In the rows, zero is written as 128.
Known rows, with every step that occurs:
mufe > famu: [145 135 151 141 112 131 132 126 146 153 146 123  82 187 162 118 122 116
 119 102  76  89 101 130  86 161 111 146 131  29 149 106 155 156 153 104
 120 155 102 122 171 105 109 101 163 131]
lanak > sume > vofo > rese > buses: [189 137 146 146  42 143 118 138 136 110 149 126 135 133 184 103 165 140
  91  97 114  91 102 159  96 137 117 138 167 101 109 109 141  92 141 110
 161 130  96 139 171 104  97 145 110 135]
mufe > famu > sume: [117 146 168 141 108 109 132 139 154 161 156 119  79 207 146 124 100 102
 115 105  69  97  91 163  87 151 129 141 119  13 145 101 163 147 144 112
 136 148 113 133 160 126 107  98 170 120]
sume > buses > kude: [138 151 173 150 132 143 101 124 167 100 150 152  84 157 174 123 120 135
 109 101  86 102 133 115 116 114  95 188 161  56 162  77 155 171 152 114
 137 144 100 124 142 123 112  86 148 131]
lanak > sume > famu > mufe: [129 156 139 176 102 139 108 128 137 115 167 142  95 167 143 143 116 157
  78  94 100 121 132 163  35 152  95 113 121  33 138  98 150 151 139 111
 129 171 110 141 162 108  86 150 113 140]
dokupu > kude > buses > sume: [133 149 140 104 139 133  54 121 103 124 172 155  75 140 170 134 127 134
  95  91 112 105 150 104 147 109 128 153 157  87 160  71 153 194 168  85
 103 147 145 156 150 106 130  89 143 114]
kude > sume > buses > rese > lanak: [204 183 153 140 108 129  68 142 133 110 160 134 109 122 183 113 127 128
 102 125  83 118 157  97 120 127  85 148 206  78 143  79 129 188 125 107
 106 150 109 176 149 116 128 135 127 134]
vofo > mizi > rese: [177 124 140 148  89 146 132  98 141 158 159 156  94 200 182 107 155 150
 138  65  95 100 110 153  89 145  97 158 170  88 157 109 162 116 125 133
 156 150  97  90 190 135  96 120 135 153]
buses > rese: [146 154 144 126 109 153 100 147 137 139 168 126  95 165 171 127 134 120
 110 124  81 107 130 126 105 134  97 149 185  42 145  92 143 173 132 108
 111 151 102 147 162 121 117 111 157 149]
lanak > sume: [137 147 162 159  96 136 115 146 128 114 153 123 101 186 171 126 127 118
 113 106  90 115 101 157  77 133 127 136 154  25 153  96 147 141 146 119
 130 145 109 123 175 118 113 127 117 143]
vofo > rese > buses > kude > sume > mizi: [189 106 144 115  77 162  77 125 135 104 159 170 121 101 174  97 153 167
 103  64 115  88 133 105 136  95  99 158 168 134 131 103 148 153 139  96
 131 129 147 147 146 110  99  95 143 129]
vofo > sume > lanak: [153 145 134 151  98 164 130 143 152 110 159 151 104 190 153 138 153 158
 111 116  89 105 152 143 109 139 121 145 139  70 138 111 166 113 125  87
 132 136 110 134 177 132 127 109 161 143]
mizi > rese: [152 144 141 144 100 148 128 123 144 154 147 148 104 194 181  99 133 136
 135  88 101 100 118 159 104 145  92 162 161  63 157 109 161 137 137 114
 132 149 105 117 179 109 104 104 147 157]
lanak > sume > mizi > rese > buses > kude: [160 126 173 146  83 143 128 123 140 111 172 150 142 145 181 104 141 161
 117  63 141  71 107 144 126  98  97 146 178 103 147 114 147 129 134 143
 155 142 130 129 158 126  85 120  98 131]
sume > mizi > rese: [160 123 131 142 101 166 147 123 134 153 173 140 117 195 175 106 155 143
 128  82 101 100 119 155  95 128  86 133 169  88 162 112 161 140 132 123
 143 158 122 117 181 133  92 122 146 156]
rese > vofo > sume > mizi: [168 119 107 145  69 182 107 119 137 150 191 143 147 188 170 164 177 145
 106  89  97  93 117 152  71 113 111 126 152  81 124 121 156 122 124 100
 167 174 142 132 189 177  91 115 111 173]
sume > vofo > rese > lanak: [216 129 120 138  54 162 127 128 145 125 163 127 119 132 173 112 165 139
 122 118 101 120 129 156 106 152  80 130 181 110 133 102 143 124 124  86
 136 144 103 147 189 100 120 142 127 168]
dokupu > kude > sume > vofo: [133 127 131 111 117 145  59 131 106 128 162 159  92 116 164 132 139 129
 102  92 115 111 124 132 133 155 108 138 145 104 156  80 128 179 185  77
 109 156 127 163 162 124 122 110 143 127]
dokupu > buses > kude > sume > lanak: [146 159 158 116 134 135  70 134 123  94 155 179  94 138 157 120 119 148
 107  72  96 111 171 109 190 140 116 144 155 104 159  56 149 182 150  75
  86 127 145 165 139 126 138  78 167 133]
dokupu > buses > kude > sume > mizi: [136 129 146 104 125 150  70 116 110 115 183 163 101 130 166 137 133 129
 105  72 100 113 142 110 160 116 103 129 161 112 168  68 149 206 155  93
 100 145 161 164 154 148 108  87 146 138]
kude > sume > mizi: [150 122 130 133 111 158  91 135 109 128 166 143  99 159 167 122 138 137
 113  86  83 119 127 129  91 127 112 126 159  80 159  96 150 172 148  98
 113 157 148 141 164 135 104 115 151 135]
rese > lanak > sume > mizi: [176 131 154 160  77 148 138 144 122 108 193 105 124 165 160 131 149 134
 117 112 104 120 115 154  80 120 109  94 183  60 162  99 141 140 123 126
 129 154 128 141 186 123 110 160  92 153]
sume > vofo > mizi > rese > kosa: [193 149 121 153  76 122 124  95 120 148 187 173 141 161 198 120 166 149
 126  58 116 102 123 163 103 163 105 158 186 113 144 113 159 104 124 111
 161 178  97 122 195 144  91 138 127 153]
vofo > rese > sume > famu > mufe: [164 139 109 154  79 164 105 122 151 140 163 172 120 146 149 140 124 172
  77  99  96 119 145 152  48 126  80 136 124  72  93 116 147 145 122  89
 158 173 110 146 173  95  99 132 126 161]
vofo > mizi: [156 118 144 149  94 149 117 111 138 141 165 142  70 191 168 128 153 141
 121  81  80 110 110 140  78 138 119 150 160  59 160  96 161 128 135 121
 143 148 102 101 180 133 106 115 147 144]
rese > kosa: [142 159 138 150 101 122 102 132 128 128 174 148 118 166 171 125 129 122
 109 100  96 109 134 146 102 142 131 164 167  30 154 102 167 143 134  90
 108 166 109 149 170  96 107  95 160 153]
mizi > rese > sume > buses > kude: [157 160 168 154 118 142 111 118 161 126 148 180 130 156 196 116 103 149
 120  86 110  89 124 136 127  95  83 194 169  84 129  98 140 158 134 129
 175 151 104 123 160 127 114  95 110 146]
sume > rese: [149 149 141 143 108 158 121 150 149 120 142 143 104 175 157 119 140 146
 104 113  81 105 131 120  96 151 104 141 174  60 144  98 157 138 139  90
 142 139 111 131 169 113 119 119 181 132]
vofo > rese: [174 128 134 137  78 159 119 130 147 131 144 140 100 177 171 105 154 127
 116 104  83 110 120 142  89 133 104 157 158  63 135 106 159 133 137  95
 134 135 101 117 177  97 116 107 159 162]
kude > dokupu > buses > sume: [127 167 156 120 128 143  85 136 118 127 184 150  73 170 169 151 117 107
  89 102  93  97 146 131 137 103 116 145 161  70 151  54 160 182 128  99
 111 142 141 161 170 105 133  71 150 134]
vofo > sume: [134 134 130 144  91 159 111 123 150 138 162 143  99 183 166 147 143 129
 112 115  90 109 123 146  87 127 115 157 138  53 142 124 168 133 134  96
 137 143 110 134 189 131 110  99 140 151]
sume > rese > vofo: [177 157 130 145  90 166 100 149 149 136 144 151 141 178 166 129 150 156
  99  92  85  90 126 128  88 151 106 138 176  61 123  93 145 122 134  83
 159 155 124 130 168 134 110 119 152 159]
lanak > sume > famu: [120 146 146 175 102 134 124 134 140 114 163 123  82 163 157 133 124 140
  99 105  83 124 132 155  53 134 104 123 137  22 155  85 151 155 136 100
 117 151 116 145 159 118 111 150 112 133]
dokupu > kude > sume > mizi > rese > lanak: [188 118 131 119 100 146  94 114 112 136 186 158 128 132 165 111 154 153
 129  82 140 103 140 128 143 129  81 114 178 129 173 100 136 174 146 107
 108 159 144 163 179 113 115 129 117 155]
dokupu > kude: [117 123 148 122 118 150  95 129 134 133 166 140  76 166 148 129 142 121
 108 106 109  98 120 135 119 135 119 147 147  49 170  89 148 166 170 101
 112 149 105 139 165 103 118  90 158 146]
lanak > sume > rese: [154 161 161 156  97 145 125 158 136 100 142 133 126 182 163 123 138 139
  99 115  90 105 111 129  78 144 117 124 172  47 140  98 146 126 140 104
 155 133 109 127 173 122 121 145 139 127]
lanak > sume > rese > kosa: [162 183 155 165  94 117 112 156 121  90 159 152 160 163 173 129 138 134
  93 107 103 106 128 132  90 150 132 135 185  40 137 103 153 118 130  90
 143 152 109 147 175 110 114 142 142 135]
dokupu > buses: [124 149 143 127 110 138 105 124 134 145 165 127  83 182 161 128 139 108
 105 100  84 110 132 144 131 142 122 138 156  54 163  77 164 161 147 101
 108 141 109 151 173 113 109  89 161 154]
dokupu > buses > kude: [117 146 160 115 122 141  92 115 145 124 169 150  82 154 162 134 123 117
 109  89  98 106 136 129 158 124 104 155 160  67 168  70 158 182 150  97
 103 137 120 152 158 119 113  68 152 149]
kude > buses > rese: [157 171 145 118 116 146  81 149 123 133 164 123  93 154 182 125 133 123
 102 110  78 118 145 105 127 128 117 155 203  67 144  65 151 182 125 118
  93 145 118 154 167 128 109 111 151 133]
gilala > famu > sume: [123 161 181 150  95 122 117 156 163 144 173 132  62 208 152 126  96 119
  94  96  65 109  94 175 116 131 133 145 123  22 147  96 138 141 143 115
 145 153 120 142 151 129 106 107 147 122]

Rows:
[184 124 131 152  74 155  94 108 140 155 167 148 105 192 174 134 160 150
 118  59  82  96 106 149  71 138 120 146 166  61 138  91 150 113 130 113
 162 166 117 102 180 158  96 116 119 171]  rese > vofo > mizi
[182 143 117 148  65 162 104 106 153 171 158 169 155 196 191 137 157 151
 126  75 113  83 117 168  88 133  92 161 149  82 121 129 158 107 120 102
 167 166 118 123 198 155  99 104 100 187]  mizi > rese > vofo > sume
[161 159 153 152  97 146  99 138 152 140 165 155  78 195 156 127 113 148
  80  81  92  99 109 151  98 160 103 142 121  44 136 112 130 146 159 115
 141 183 101 128 164  97  82 110 141 137]  gilala > famu > mufe
[168 132 157 156  71 143 142 131 129 132 172 130 142 175 181  94 153 149
 110  73 128  77 103 162  97 112 113 126 174  89 143 120 154 108 132 147
 156 148 116 127 175 118  76 138 106 136]  lanak > sume > mizi > rese > buses
[133 132 156 137  79 137 137 140 149 165 182 133 119 188 157  99 133 146
 113  78 112  82 109 181 110 106 117 138 160  88 146 116 172 111 118 142
 161 142 129 140 158 133  74 108 156 126]  famu > sume > mizi > rese > buses
[152 146 165 149  88 135 150 142 153 159 192 143  99 222 165 113 121 134
 107  72  85  97  95 182 119 122 108 126 141  72 152 112 135 131 131 135
 169 167 133 132 164 154  89 131 135 130]  gilala > famu > sume > mizi > rese
[128 146 155 109 128 132  51 116 123 117 157 170  86 129 170 129 110 122
 108  74  99 115 143 114 169 128 107 155 154  88 164  64 151 201 158  83
  88 134 145 166 152 123 119  69 145 137]  dokupu > buses > kude > sume
[219 127 127 152  63 148 141  99 140 154 178 144 113 154 185 113 166 160
 141  78 112 111 123 162 105 160  73 130 192 131 156 106 146 110 115 123
 156 156 100 122 205 138 104 158 102 158]  sume > vofo > mizi > rese > lanak
[154 152 136 139 129 150 106 148 123 105 158 157  88 173 161 115 127 167
 112 100  83 107 164 129 117 129 110 141 150  67 146  93 154 151 139  68
 125 143 133 134 136 108 149 107 171 127]  buses > sume > lanak
[142 149 148 153  90 141 121 144 119 114 161 121 111 162 177 132 136 122
 109 108  98 115  97 168  80 149 116 124 161  61 142  94 136 136 156 108
 144 152 109 135 179 134 107 146 106 136]  lanak > sume > vofo
[126 146 154 137 100 114 135 139 145 162 164 116  91 180 151 130 110 106
 110 107  75 101  87 173  91 168 117 130 122  50 134  98 153 143 152 102
 148 155 113 141 163 145 102 118 163 113]  mufe > famu > sume > vofo
[152 148 138 144  92 149 120 130 136 162 152 159 132 181 187 115 111 143
 129  92 101  99 111 166 103 116 103 160 161  61 123 119 145 139 127 116
 158 159 111 127 186 112 112 106 115 165]  mizi > rese > sume
[181 147 130 149  83 154 107 119 142 172 151 157 137 194 188 111 144 146
 130  65 103  86 115 167  94 146  92 156 164  66 133 105 149 121 132 110
 150 167 119 116 179 133  98 105 119 183]  mizi > rese > vofo
[174 116 163 138  81 139 110  94 163 140 158 177 100 147 184  97 140 178
 132  43 127  69 117 131 134 118  95 186 175 115 151 108 162 115 126 135
 155 135 107 110 162 121  87  92 128 135]  vofo > mizi > rese > buses > kude
[168 164 172 157 101 170  82 129 182 101 168 177 128 163 180 176 134 137
  90  95 100  69 130 125 106  88 105 194 157  77 122  68 155 142 114 124
 169 154 125 133 172 166 110  71 101 152]  rese > vofo > sume > buses > kude > dokupu
[129 128 166 130 102 143  91 131 159 120 152 149  88 129 166 111 115 153
 111  86 114  78 126 126 139 112 112 181 157  62 149  95 159 149 143 107
 118 133 118 143 140  91  97  70 147 128]  rese > buses > kude
[149 152 143 154 107 155 124 162 135 117 159 152 112 177 158 126 117 162
 110 111  84 107 142 149 114 124 131 140 155  54 118  93 141 132 127  98
 140 147 118 138 164 112 136 112 150 147]  rese > sume > lanak
[156 174 157 139 122 143 104 142 147 121 161 124  97 170 178 121 138 117
  93 131  73 103 138 112 101 124  94 162 190  49 142  84 141 168 134 123
 133 150  83 144 147 129 116 120 160 135]  sume > buses > rese
[149 126 155 142  90 110 139 116 143 165 176 127  80 191 151 137 133 120
 112  85  70  99  79 166  77 167 124 127 130  72 139  99 153 120 142 118
 171 155 107 117 176 174  97 134 152 110]  mufe > famu > sume > vofo > mizi
[180 139 107 124  74 185  96 131 132 151 208 141 162 170 175 170 182 140
  97 108  95  90 125 133  84 110  98 122 183  87 110 118 137 143 110 102
 159 175 134 152 178 190 100 129 109 175]  buses > rese > vofo > sume > mizi
[139 157 173 137  93 111 134 156 170 151 142 128 109 174 137 106 114 140
  88 106  84  65 106 130 107 151 133 139 138  50 119 110 165 110 133 106
 160 128 110 149 145 111  96 108 195  87]  mufe > famu > sume > rese > buses
[143 117 145 122 124 159  77 130 121 107 172 166  99 130 169 130 124 146
 119  74  96 112 129 113 120 112  97 144 159  96 165  86 145 194 152  95
 111 151 160 142 151 143 108  97 141 131]  buses > kude > sume > mizi
[136 122 130 143  99 168 125 142 124 141 187 136 121 172 165 145 133 140
 109 105  88 109 112 150  83  99 118 125 164  61 129 108 143 154 134 115
 155 167 131 137 181 133 107 120 126 152]  rese > sume > mizi
[130 141 152 116 126 142  77 131 124 129 163 138  75 156 161 127 137 123
 100  94 106 106 137 117 142 133 137 153 161  73 169  61 156 173 163 113
  94 143 119 148 171 110 112  91 154 129]  dokupu > kude > buses
[173 150  93 167  72 165 101  92 160 174 171 188 151 176 163 157 145 190
  92  64 121  90 149 172  50 151  61 138 115  88 106 132 163 119 113  95
 167 190 122 141 185 148  73 126  97 177]  mizi > rese > vofo > sume > famu > mufe
[187 163 136 110 125 137  70 135 116 105 171 156 110 113 162 130 139 161
  92 112 122 103 174  76 162 122 107 126 194 119 155  72 146 179 141  71
 112 136 147 178 155  93 149 124 142 110]  dokupu > kude > buses > sume > rese > lanak
[163 156 139 152  72 100 123 109 129 157 195 169 139 181 178 126 139 136
 122  59 106 112 111 197 101 150 120 155 171  98 143 111 164  98 113 118
 178 167 109 134 187 165  89 132 136 141]  famu > sume > vofo > mizi > rese > kosa
[123 148 119 161 105 153  99 128 145 145 174 164 102 149 142 154  99 171
  78 100  93 118 143 157  52 131  91 132 119  45 111 105 146 163 131  98
 142 185 118 154 165 102  94 124 123 146]  rese > sume > famu > mufe
[149 170 177 175 109 129 119 140 143  98 145 120 103 190 176 119 131 116
  94 113  82 108 110 143  71 125 122 153 161  30 150  89 147 139 153 132
 151 145  90 120 159 125 110 133 119 130]  lanak > sume > buses
[151 159 142 111 150 139  73 143 105  99 170 164  84 147 158 125 136 162
  92  88 109 102 178  99 169 122 134 141 160 104 157  59 149 173 156  77
  98 140 145 154 136 109 150  98 163 109]  dokupu > kude > buses > sume > lanak
[118 129 117 159  96 156 122 112 159 134 169 143  82 158 154 156 143 150
 101 117  84 118 154 143  64 128  95 143 122  50 146 111 174 146 123  79
 123 151 120 156 174 131 107 123 134 139]  vofo > sume > famu
[143 142 117 126 115 147  94 129 112 133 169 146  94 142 182 134 129 139
 111 103  93 112 132 144  99 132  92 140 155  84 141 100 145 164 153  68
 140 159 132 146 151 125 126 118 137 127]  buses > sume > vofo
[135 148 141 103 121 137  56 116 114 118 166 168 100 105 178 138 123 125
 104  75 104 118 141 125 173 146  97 145 159 121 155  63 140 197 166  72
 102 142 144 176 158 143 115  90 139 132]  dokupu > buses > kude > sume > vofo
[116 144 126 120 146 130  63 111 111 123 180 156  59 118 159 140 124 157
  84  92 103 116 180  97 124 112 106 139 142  83 166  58 157 208 155  69
  87 156 152 176 136 105 130 113 138 105]  dokupu > kude > buses > sume > famu
[144 175 218 172 126 139 106 154 161  63 158 147  96 164 175 143 105 118
  92 105  99  92 114 127 103  94 113 177 173  48 153  46 144 160 135 153
 145 133 107 122 159 127 119  98 105 119]  lanak > sume > buses > kude > dokupu
[152 206 178 147 120  72 112 142 145 138 186 130 129 176 166 128 110  90
  81 125  73  88 122 127 105 137 127 164 170  19 124  97 152 160 124 116
 139 171  88 168 137 136 110 113 176 111]  mufe > famu > sume > buses > rese > kosa
[161 139 119 146  71 167  90 118 149 153 167 152 133 185 174 156 154 139
 109  91  94  92 118 156  79 127 117 153 141  56 119 117 156 118 128  91
 156 162 124 132 187 152 102 100 111 174]  rese > vofo > sume
[131 161 164 146  85 124 120 157 154 143 180 133  73 187 159 132 107 121
  90  97  72 114  92 184 119 146 123 135 127  57 140  92 124 137 150 104
 158 161 122 152 154 149 101 131 137 113]  gilala > famu > sume > vofo
[206 162 146 150  90 149  85 115 147 139 178 144 119 179 188 138 171 140
  93  83  70  88 125 117  78 126 100 157 202  76 124  80 131 137 119 133
 175 171  91 117 155 177 102 136 119 158]  sume > buses > rese > vofo > mizi
[140 115 120 139  91 180 131 121 139 136 188 136 114 183 161 154 168 135
 111 112  93 109 122 145  78 114 110 130 148  78 147 126 168 136 129 104
 148 154 125 134 189 153 100 116 138 147]  vofo > sume > mizi
[121 132 144 139 128 139  67 118 141 108 152 173  67 106 160 130  99 163
 110  78  87 125 163 112 107 129  81 156 135  68 163  72 150 206 146  68
  88 146 152 163 134 119 121 103 136 124]  buses > kude > sume > famu
[159 140 137 143  76 150 123 131 141 176 187 145 147 215 166 125 138 138
 123  62  97  92  99 196  86 120 107 126 162  79 136 105 154 120 118 127
 177 170 148 127 171 181  84 119 125 171]  famu > sume > mizi > rese > vofo
[123 145 123 160 116 153 106 122 150 137 165 150  77 163 138 138 119 164
  83  95  90 119 154 152  52 155  81 132 120  44 144  96 161 161 140  96
 118 177 110 145 160 100  85 121 152 141]  sume > famu > mufe
[127 142 184 139 124 165 101 149 160 101 165 156  74 156 162 145 104 129
 115  99  98  94 125 131 123 107 106 180 167  54 159  55 156 171 128 122
 112 136 127 129 173 110 120  65 144 137]  buses > kude > dokupu
[112 129 151 137 104 144 129 149 139 143 189 120  92 202 141 133 125 119
 110 104  75 119 108 175  83 111 128 122 153  49 156  94 166 147 131 121
 146 150 139 135 164 154  98 112 164 133]  famu > sume > mizi
[218 140 162 174  56 126 139 104 135 129 172 138 121 181 186 109 153 150
 141  77 115 108 105 164  83 137  96 125 191  83 160 108 147 105 111 146
 156 146 102 108 203 127 110 161  70 163]  vofo > mizi > rese > lanak > sume
[180 146 161 148  96 155 100 123 167  99 145 174 128 139 187 122 123 143
 101 103  91 101 124 120 114  84  91 193 164  84 107  95 139 150 136 108
 179 142 100 126 153 118 128  99 123 152]  vofo > rese > sume > buses > kude
[153 144  98 162  78 168  84 106 157 154 178 170 127 165 147 175 144 176
  76  82 102 101 152 160  40 144  83 131 108  63 105 121 161 131 122  82
 155 190 123 151 175 145  78 122 105 170]  rese > vofo > sume > famu > mufe
[194 124 130 149  84 158 151 119 138 148 185 129 127 173 172 105 156 150
 139  95 112 106 132 153 109 129  76 119 189  98 165 111 154 139 113 124
 127 158 125 137 192 116 100 136 120 167]  sume > mizi > rese > lanak
[206 148 132 175  57 143 120 122 150 103 170 140 121 140 146 127 140 167
  86 105 112 129 147 159  45 147  70 103 144  70 125 108 147 132 111 100
 130 161 104 152 178  83 102 172  89 162]  vofo > rese > lanak > sume > famu > mufe
